Each row was made from one walk, in order. Every step used is in the known rows, and no mark comes twice. Write each row's walk.
Known rows
H, U, A, C: [ 10  18 -12  36  25  34   9  22  11   2   7  -5  29  13  19   3   8  10
   6 -28 -13 -13 -33   6  24  -8  22  17  21   7   2   3   9  -6 -24 -10
 -14   8   1 -17  -7  -4 -16  11  -6   9 -11 -16  10  -5   9  10 -15 -22
 -15]
U, A, L, Z, C, M: [-11  -9  -2  31  33  44   1  12  11   2  19  -8  51   9   7   5  12  33
  14   4 -15 -14 -16  -9  -1 -15  21  24   7  -3  14  18  -9  16 -19  21
 -18  23  10   2 -17  -9  -5 -30  22  32  -9 -26  13   6  18   5  14   0
 -33]
A, L, Z, C: [ -1  -7   0  13  34  16 -13  12 -10  22  27  13  40   6  12  -4  -8  30
   6   1  11  -3 -18  -5   4 -25 -10  12  12 -18 -14  28   6  15   4  11
  -5   8  26  18  -7 -18  -5 -22  18  21   3 -35  -2   8  13   3   3  -2
 -34]
C, N: [ -5   4 -15   3 -13   3  17  -9 -11 -16 -21  17   3  14   8   2   3   7
   4  -3  -5  13   4  -8 -13  11  18   0  12   2  -7  -1   9  10  19   8
   4  -6  -9  16 -17  25  -7  16   2  -3  -5  -2   0   3  -4 -12  10  10
 -12]
Z, C, N: [  3   5 -15   9   9   4  14   8 -20  -6  -3  19  13   6   0  -2   0  14
  11 -22 -13   8   9 -11 -11   2  22  -1   1 -12 -12   0  17   7  35   0
 -10  15   8  25 -25  -3   8  18  -8   2  -6 -25  -3   8   4 -28  25  21
 -25]
C, H, U, A: [  0  25 -27   0  15  45  41  11  13 -19 -11  -4  24  -4  16  -4  38  11
  -8 -13 -41 -15 -26  -1   3   4  34   9  18  -1  16   2   0  17  10   0
  -8 -11 -24 -18   0  13  -4   5  -8  -5  -2  -3  12   0  -2   3 -14 -23
 -18]
H, U: [  8  15 -11  -4  19  28  16  17  10  -3  -2  13   2 -14  12  -8  15  -2
  -1 -19   1  -8 -14  -4  16   2   9  15  26   2  -4   4  -1   1   9  -6
  -7  -6  -3  -6  11  -1 -22  19  -5  -8   7 -14   0   1   0   4 -24  -1
  -2]
Z, C, A: [ -8  11   5  17  16  19  11   6  -5  -5  12   4   3  17  -2 -10  -2   7
  12  -3 -25 -21   1 -17   0  -6  22  12  -9 -17  11  13  30  -5  20   1
 -32  24  11  11 -21 -15  26   8   1  13  -6 -10  -3  -5  15  -6  23  12
 -25]
A, L: [-14   4  -8  -8  13 -14   5   4  -6  18   9   9  20   4  13   4 -17  14
   3  22  17  -3 -20   6  17 -16   0   3  12  -3  -8   4   3 -10 -16   4
  -8 -10  23   7   8  -2 -11 -13  10  18  -2 -16   1   0   8  11  -6 -14
  -9]
C, A, L, Z, U, H: [-18   4 -15  -1  32  48   8  -2   5  -8  19   3  36  20  34   0  15  21
   1  17 -15 -23 -18   8  33 -10   1  20   8   2  15  21  37  24 -27  29
 -11  -5 -16  22 -24  18  -3 -26  24  30  13 -11   9  -8   8  20   7 -30
 -33]
L, Z, U: [ -1 -14  -9   1  24  42 -22   6   3  -7   9  10  21  -2   9   9  22   6
   3 -22 -12  -3   6   1  13   1 -19   7   2  -3  -1  28  -2  29  -4   2
  16   3 -13  19 -24  -5 -14 -19  16   6  12 -17   2   4  -9   5  -2  -5
 -23]
L, A: [-10  -2  13  11  -7  12 -26  -8  22 -16  -3 -10   2  26 -17  -1  -2   8
  -6  17  -9 -15  12  -8 -17   6  -6   6  -4  -9  17  -4   1   9  -9  11
  10   5   2  -2 -15  10   4  -8  32   6  -2   2   5  -3  -2   1   0   7
 -11]
Z, U, A, L: [-31  -1 -25  -7  31  22   1   3   4   4   8   1  40   3  10  14   4  10
  19  -7 -12 -15 -16  18  36  -9   3  -1 -10   3   5   3  -2  -8 -54   9
 -15   1   8   6 -22  -5 -24 -29   8  33   6 -16  10  -4  -3   8  13 -30
 -20]
Z, C, H, U: [ 11  25 -27  -3  35  34  36  26  -8  -6  11  13  20 -18  13 -13  23  13
  -8 -31 -27 -13 -17  -5   2  -7  26   8  16 -16   1   6  16  15  49 -14
 -16   1   2   3  -2 -16  10  15 -23  -8  -1 -27  -1   8   4 -13 -12  -1
 -31]
L, Z: [  9 -12   8  11   7  26 -20  -1   5  -4   4   1  15   9   5  -2  13  14
  -3  -4  -4   0   1  -8 -12  -2 -16  12  12  -6  -4  23  -6  27   6  10
  18   2  -9   6  -9   3   0 -14  20  -1   7  -8   2   3   0   7  -5   2
 -17]
Z, C: [  7   4   0   8  18   8   0  13 -12   8  15   4  12  -5  -6  -6  -1   8
   7 -22  -7  -1   4  -3  -1 -12   6  -1  -6 -16  -6   3   8  -1  18  -7
 -13  19  20   8 -10 -28  13   3 -11   5  -2 -23  -3   4   2 -19  13  10
 -14]
L, Z, C, H, U, A: [ 16   8 -13  19  37  70  15  20   6 -10  11   4  44   0  10  -9  40  25
  -3 -32 -43 -12 -17 -13 -14  -9  18  16  17 -18   9  28  -1  39  25   7
  -3   9 -11  -6 -17  -7   9  -5   1   3   6 -27  13   7   4  -8  -2  -6
 -41]
A, L, Z: [ -8 -11   0   5  19   9 -11   3  -1  15  16  13  35  11  17   0  -5  24
   1  19  17  -2 -21   0   6 -15 -14  13  21  -3  -9  26  -2  18 -12  14
   7 -10  11  15   2   5 -12 -25  28  17   5 -20   2   7   8  17 -10 -12
 -22]
C, A, L, Z, U: [-34   3 -10   6  31  38  -3   0   6  -7  14  11  26  26  22   2   6  22
  16  23 -14 -28 -13  -6  25  -6   4  22   9  -4  11  35  28  13 -16  15
 -16  -1  -2  25 -23   7  -8 -28  37  29   8 -13   2  -8   7  29   1 -16
 -38]
A, L, Z, C, M: [ -6  -7  -5  22  36  31   1  18  -3  10  27  11  35   1  13  -1   4  30
   6   5   6 -11 -12 -10   5 -20   8  24  19  -9  -1  23   6  20  11   9
 -12  10  21  20 -11 -16  -3 -22  18  21  -5 -36   2  14  19  10   1  11
 -36]
C, H, U, A, L, Z: [ -4  14 -25   1  32  54  31  14  12 -11   2   4  49   4  26  -5  34  32
  -6   2 -31 -16 -38  -2   3  -7  22  19  35  -3  11  24  -3  29   2  13
  -3 -16 -16  -9  -1  17 -10 -15  13   7   7 -19  11   5   2  21 -24 -30
 -36]
U, A: [ -7  -6   4  10  -1  17   2  -3  10  -4  -6 -15  18  13  -7   8   9   3
  11   0 -20  -6  -6   1  -3   0  12  -1  -9   3  12   0 -13   0 -31  13
  -7   9  -6 -14  -9   4   0 -12   5  11  -2   5  13  -6   1  -2  18 -11
   0]

Which walk is each row?
[  9  29 -36  28  22  16  26  25  -2   3  12   7  24   7  34 -12  10  15
 -17 -18 -21  -9 -38  13  22  -9  27  10  28  -1  -3   3  27   6  25 -28
  -7 -16  -7  -6  -1   2   3  15 -17  -3 -22 -10   2   4  10  12 -33 -21
 -23]	A, C, H, U
[  5  12 -25   7  49  35  19  27  -5   9  25  23  50  -4  29 -12  15  34
  -4  -8  -7 -13 -32  -4   7 -22   8  20  35 -17 -10  31  11  25  30   1
  -5 -10  12  13   0  -8  -5 -11  12  10   5 -43   2  11   9  10 -23 -11
 -47]	A, L, Z, C, H, U
[ -9  -2 -14  18  32  33   7   9  -1   8  19  -2  60  16   9   3  18  37
   8   3 -29 -10 -27  -1  -9 -18  15   9   6 -18   9  25  -3  24  -8  21
  -9   7   9   2 -16  -2  10 -32  12  26  -3 -24  13   9   8   6  17 -20
 -42]	U, A, L, Z, C, H
[ -6   1   5  42   0   2 -31  -1  16   1  10  -9  14  44  -5   0 -18  14
  -9   5  -5 -12  -9   3  -3  -3  -3   9   0  -5   7  -6  18  -1 -14  -7
   7   9  10  -2 -23   3  11  -2  24  16 -20  -3   3   0  13   6  -7  -5
 -24]	L, A, C
[ -2   7 -15  50  10   4   3  12   4   4  16  -6   8  13  19   0  -2   9
  -5  -3  -4  -4 -14   5  16  -6  28  18   8  14   5  -8  18  -3   5 -19
 -15  10   1   2 -14  -4   6   4  -6  12 -35  -4   5   5  23   9 -10  11
 -13]	A, C, M
[  1  11 -20  38  -2 -10   2   2 -14   3  -2  15  19  32  17   2 -16  17
   3 -12  -2  13 -14   7   8   1  22   4  12   4 -15  -1  30  -1  11  -9
  -3  -2   3  17 -27  17   1  18  -5  10 -28  -9  -3   4  11  -2   2   1
 -20]	A, C, N
[ -7  -3 -29  31  31  56 -12   9   2  -4  13  -4  52  22  17   7  31  23
   2 -26 -46 -10 -18  14  14  -7   6   4  -1  -4   9  26  11  36 -14  -4
   4   3 -22   7 -39   1   3 -27  10  16  -6 -11  14   2  -3   8   3 -30
 -44]	L, Z, U, A, C, H
[ -6  -7 -22  38  23  51 -18   2   0 -10   0   7  48  30  18  13  18  24
  15 -32 -32   0 -10   8  13   3   6  12   5   4  -4  23  14  28 -21   6
   9   8 -13  22 -50  11 -11 -15  19  23  -6 -19  11   1  -1  -1  13 -14
 -39]	L, Z, U, A, C, N
[  4  19 -27  37  17  37  19  16   7  -9  -7   9  30  19  23   4  10  15
  11 -31 -19  -3 -29   5  17   2  37  19  29   6  -6   4  16   1 -11  -3
 -14   2  -5  -5 -20  15 -22  23  -2   9 -14 -17  10  -2  12   1  -7 -11
 -21]	H, U, A, C, N
[ -2 -11 -12  36  29  50 -31   7   4   2  15  -4  47  21  12  11  19  17
  11 -29 -29 -10 -13  11  21  -6  -7  10  -2   1   0  26   9  20 -35   0
   5  17  -9   8 -37  -9  -8 -26  15  21  -2 -16  12  -1   3   9   7 -21
 -30]	L, Z, U, A, C
[ -8  16 -15   0  28  33  21  15  16   3   3   4  35  -1  19   4   8  16
  11  -2  -1 -18 -32   3  23 -11  16  18  24   6   4   6  -7  -8 -33  11
 -19  -4   8 -14   9   2 -32  -3   5  18   4 -22  12  -2   8  16 -16 -25
 -11]	H, U, A, L
[-26   4   4  13  16  22   2  -5   6  -4   9  11  21  37  16  -3  -4  24
   9  38  -5 -22 -17 -15   3 -10   7  23  18  -6  10  33  23  13 -12  23
 -14  -2   1  14 -11  14   4 -20  39  27   0  -3   0  -7  15  29  -2  -9
 -31]	C, A, L, Z
[  1  16 -28  30  11  -8  12  12 -11   6  11  -3  21  21  21  -6   0  17
 -13  -3 -20  -1 -28  13  10 -10  19  -2   6  -4  -1   2  27   5  18 -25
  -6 -12  -3   1 -10   4  21   1 -14   4 -24   3   0   5   8   7 -12 -18
 -20]	A, C, H
[  4  10  -7   3  18  42  15  14  17 -10  -6  -3  15  -5   9  -1  20   2
   6 -20 -17 -16 -15  -3  14   2  19  14  17   6   7   3  -7   1 -21   6
 -11   2 -10 -20   2   3 -22  10  -1   1   6 -12  11  -8   1   4  -9 -15
  -3]	H, U, A
[ -7 -13   5  21  31  30 -14   7   0  15  20  -2  56  16   5   7   3  33
  17   0 -10  -9 -19  -2  -3 -20   3   9   2 -14   3  22  -6  12 -27  23
 -12  17  19   3 -18 -14  -3 -29  22  29   3 -29  10   6  11   1  18 -13
 -33]	U, A, L, Z, C
[ -2  25 -31   3  44  35  41  26  -4   3  16   8  45  -7  18  -8  18  24
   1 -16 -29 -17 -36   0  11 -21  32   9  16 -16   4  10  13   7  13  -2
 -27   2  10  -6  -4 -12   3  -1 -12  13  -3 -32   7   6   6  -3  -5 -18
 -34]	Z, C, H, U, A, L
[  3   4 -10  17  47  57   6  25  10   7  18   8  52   0  17   0  16  26
  16 -20  -8 -18 -32  -8  13 -20  11  24  30  -8   0  25  -3  12 -16  16
 -17  11  16  -3  -7 -15 -21 -10  12  17   6 -43   8   3  11   6 -11 -13
 -34]	H, U, A, L, Z, C
[ -5 -14  -6   8  25  55 -20   0  11  -9   5  -3  37   7   0  12  31  11
  13 -23 -28 -13   1   2   9   2 -11   7  -5   1   9  24  -8  27 -31  14
   9  12 -16   6 -31  -3 -13 -28  22  16  15 -12  12  -3  -9   2  10 -17
 -25]	L, Z, U, A
[-13 -14   4  15  18  27 -11   0  10   7   8  -6  46  24   9  11   4  31
  12  15  -5  -7 -22   1   0 -13  -3   9   7  -3   4  21 -14  13 -40  26
  -1   1   5  -2 -11   5 -10 -34  28  27   2 -12  12  -1   7  14  12 -21
 -21]	U, A, L, Z
[ -3  -4 -12  13  26  14  -2   8 -14  10  10  29  44  15  17  -2  -5  36
  12   1   7   5 -11 -10  -5 -16   5  13  21 -16 -19  29  13  22  18  14
  -2   2  22  31 -21   0  -5 -11  20  17  -1 -38  -5  12   9  -3  10   6
 -43]	A, L, Z, C, N
